Each row comes from the steps of one path. Every step used is in the known rows, and no mark comes twice. Write the path behind each row, first mark first.
In the rows, 128 means zero.
Known rows
b > p > g > v: [138 150 193  67 170 162 111 141 101  88  92 124 133 187 107 112 108  73
 175 133  84 115 172 174 152]
f > j > b > p > g > v: [182 118 175 112 130 170 108 160  72 108 125 141 140 221 104 128 132  86
 183  85  91 120 170 148  99]
f > j > b > p: [192 139 142 127 112 170 151 120  82 103 161 125 145 220 106 161 146 136
 154  76 130 141 132 144  75]
a > p: [166 177 130 108 136 112 136 131 118 106 112 129 135 119  98 130 137 115
 112 142 104 163 148 140 106]
v > g: [150 141 159 111 133 154 118 136 106 100  82 110 155 178 130 100 120 110
 148  91 133  93 166 140 112]
g > j > f: [115 101 101 110  83 140 154 129 121  78 157 147 129 108 133 106  85 109
 139 151 175 120 116 137  94]
f > p > b > j > g: [153  95 151 187  99 106 186 139 112 136 124 120 108 113 123 151 108 124
  87 142 140 122 159 160 171]
r > f > j > g: [171  86 137 145 108 154 132 109 112  97 157  68 168 193  72  90 130 149
 155 127 141  98 190 176  99]
j > g > p > b: [148  79 210 145 128 141 167 122  84  95 112  77  90 132  82 158 133 116
 149 169 119  81 152 138 149]
j > f > p > g > v: [166  88 127 120 124 135 121 179 145 100 113 147 130 103 121  58  90  78
 171 161 115  89 159 169 173]
j > f: [154 118 120 134 118 138 151 132 122  72 144 120 133 130  98 113 105 118
 148 147 163  94 125 155  89]
a > p > b > j: [149 169 135 164 119  77 170 149  70 141 111 144 104  83 134 168 134 123
  83 125 103 155 143 120  92]
j > b > p > g > v: [166 134 199 100 136 157 115 151  83 101 108 115 121 188 107 152 128  75
 196 113  95 130 172 154 127]
p > g > v: [146 112 187 114 158 139 104 161  98 103  79 122 130 153 102 100 104  67
 162 148  97 100 183 148 128]
r > f: [168 140 137 117 134 139 135 102 104 111 134  64 150 142 122 106 120 143
 174 138 136 118 172 160  92]
a > j > g > p > b: [102  97 206 169 112 146 175 109  84 108 142  97  72 166  95 171 147 129
 120 165 131  90 148 139 143]
g > j > b: [144 109 139 134  68 138 147 128  91 111 143 127 120 136 141 159 113 111
 144 129 159 163 137 105  78]
a > p > g > j > b: [135 124 128 125  88  97 114 140  72 151 136 156 116  96 122 149 133  93
 150 139 125 190 150 103 108]
f > p > g > j > b: [149  79 119 135  83 125 130 131  92 161 143 146 124 108 157 123 104  97
 161 143 151 170 144 117 158]
v > g > p > b: [155 111 198 122 135 147 144 146  59 114  72 105 107 139 145 121 139 115
 177 103 109  64 157 109 128]
f > p > b: [171 128 141 160 134 134 179 142 107 138 101 110 137 109 156 133 123 126
 121 159 133 142 146 117 148]
g > p: [172 122 164  97 139 135 136 107  99  90 125 113  95 136 100 124 122 114
 161 138 110  92 125 148 122]
v > g > j > b: [135 113 146 121  63 155 128 140  87 114 108 127 137 162 163 131 115 105
 163  79 156 127 161  99  89]
v > g > j > b > p: [126 144 153  80  80 172 137 121  90 102 124 131 140 192 163 145 119 106
 173  62 144 144 146 127 113]
v > g > p: [167 121 174  86 131 149 118 123  95  94  90 117 112 159 121  94 127 106
 179  90 108  60 148 147 134]
p > b > j > g: [130  97 182 191 106 107 176 136  80 117 114 105 102 135  95 173 110 120
  95 138 142 104 163 149 117]
v > g > p > b > j: [149 116 184 134 111 111 146 142  48 133  87 135  85 124 157 132 126 119
 152  70 108  52 144 128 120]
r > f > j > g > p > b: [177  60 172 154 108 151 157 117  71 115 151  59 126 156  88 115 147 154
 182 136 118  70 177 145 115]

Which path is each row?
[146 141 183 159  97  91 161 187 107 102  87 134 101 110  99 159 126  93
  86 140  73 133 192 146 126] => a > p > b > j > g > v
[107 104 106  99  73 151 129 147 120  82 123 145 146 128 155  77  88 104
 159 107 172  85 140 129 104] => v > g > j > f
[163  97 173 169  92 118 177 178 131 114  96 124 109 122 127 131  99  94
  94 141 100 107 186 163 173] => f > p > b > j > g > v
[ 98  94 143 107 123 131 116 117  82 130 122 145 126 129 127 108  94  87
 150 157 146 142 147 127 130] => p > g > j
[129  89 101 101 111 128 123 104 110 161 145 111 148  94 163  63  93 121
 184 155 142 149 168 153 179] => r > f > p > g > j
[181 116 114 131 125 151 132 110  96 119 146  88 170 178 116  88 127 152
 162 113 134 110 169 153  69] => r > f > j
[169 109 111 169 112 133 191 156 121 113 131 121 135  84 152 122 113 131
 140 167 162 110 122 131 137] => j > f > p > b
[127 179 159 136 108 166 158  93  91 112 174 114 109 222 130 197 154 138
 135 104 148 160 125 151  92] => a > j > b > p
[112 123 140  85  99 159 123 131 106 104  93 137 147 159 161  90  96  97
 144  97 144 118 158 124 115] => v > g > j
[ 86 107 116  73 117 149 131 112  98  88 167 151 123 134 124 106  87  95
 179 146 159 123 118 167 143] => b > p > g > j > f
[210 106 120 164  88 146 135 122  76 133 164  82 161 179 120 126 145 158
 183  92 143 121 170 133  39] => r > f > j > b
[143 131 159 176 119 106 173 143  57 134 110 127 109 119 142 169 109 126
 103 120 134 114 140 126  87] => p > b > j
[144 108 164 156 103 110 152 116 115  94 137 115 110 154  72 148 100 111
  99 124 142 102 157 184 123] => b > j > g
[162 112 188 135 141 135 164 131  68 113 108 101  92 117 125 150 133 119
 157 149 110  95 128 113 116] => g > p > b
[106 150 170 145 131 154 131  99  65 139 168 123 105 214 120 181 151 121
 158 116 145 146 139 155 117] => a > j > b > p > g
[127 144 170  89 177 148 121 101  86 109 119 113 131 179  99 133 115  99
 170 133 121 126 145 174 149] => b > p > g
[139 102 205 172 100 121 168 177  98  90  89 114 103 140 105 154 102  90
 103 136 102  93 191 148 119] => p > b > j > g > v
[167  61 186 161 114 150 165 137  71  97 131 106 106 164  75 136 142 127
 140 138 118  74 153 130 125] => f > j > g > p > b
[154 107 194 117 123 159 131 156 144  58  91  94 132 177  71 117 106  82
 130 154 107  99 193 170 134] => j > g > v
[163  89 115 137 104 100 127 178 130 119 127 179 108  87 131  71  78  78
 145 131 118  74 149 187 165] => b > j > f > p > g > v
[166 126 128 174 113 100 188 143  91 155 116 142 110  99 165 144 108 128
  96 125 131 132 134 138 140] => f > p > b > j
[128  91  89 146  78 137 194 155 121 120 150 146 131  64 180 109  95 118
 128 171 172 136 115 109 141] => g > j > f > p > b
[164  93 137 182  92 105 184 120 107 148 144  75 124 102 136 128 116 151
 131 141 141 111 185 178 163] => r > f > p > b > j > g
[192 132 108 116 124 136 145 102 136 131 137  78 156 124 147  89 117 148
 166 144 133 134 167 172 150] => r > f > p
[136 140 144  89  86 160 156 105  90  98 159 128 120 171 143 176 116 116
 156 112 140 177 125 131 101] => g > j > b > p
[180 111 142 103 142 138 105 148 129 138 103  93 153 123 142  54 108 103
 198 152  94 111 205 175 177] => r > f > p > g > v
[180 112 139 124 128 152 116 101  49 140 173  88 158 203 111 124 151 142
 218  86 130 127 170 163  90] => r > f > j > b > p > g
[153  91 143 161  95  97 179 144  61 107 153 142  65  78 131 143 109 126
 150 127 136  52 103 143  99] => g > p > b > j > f
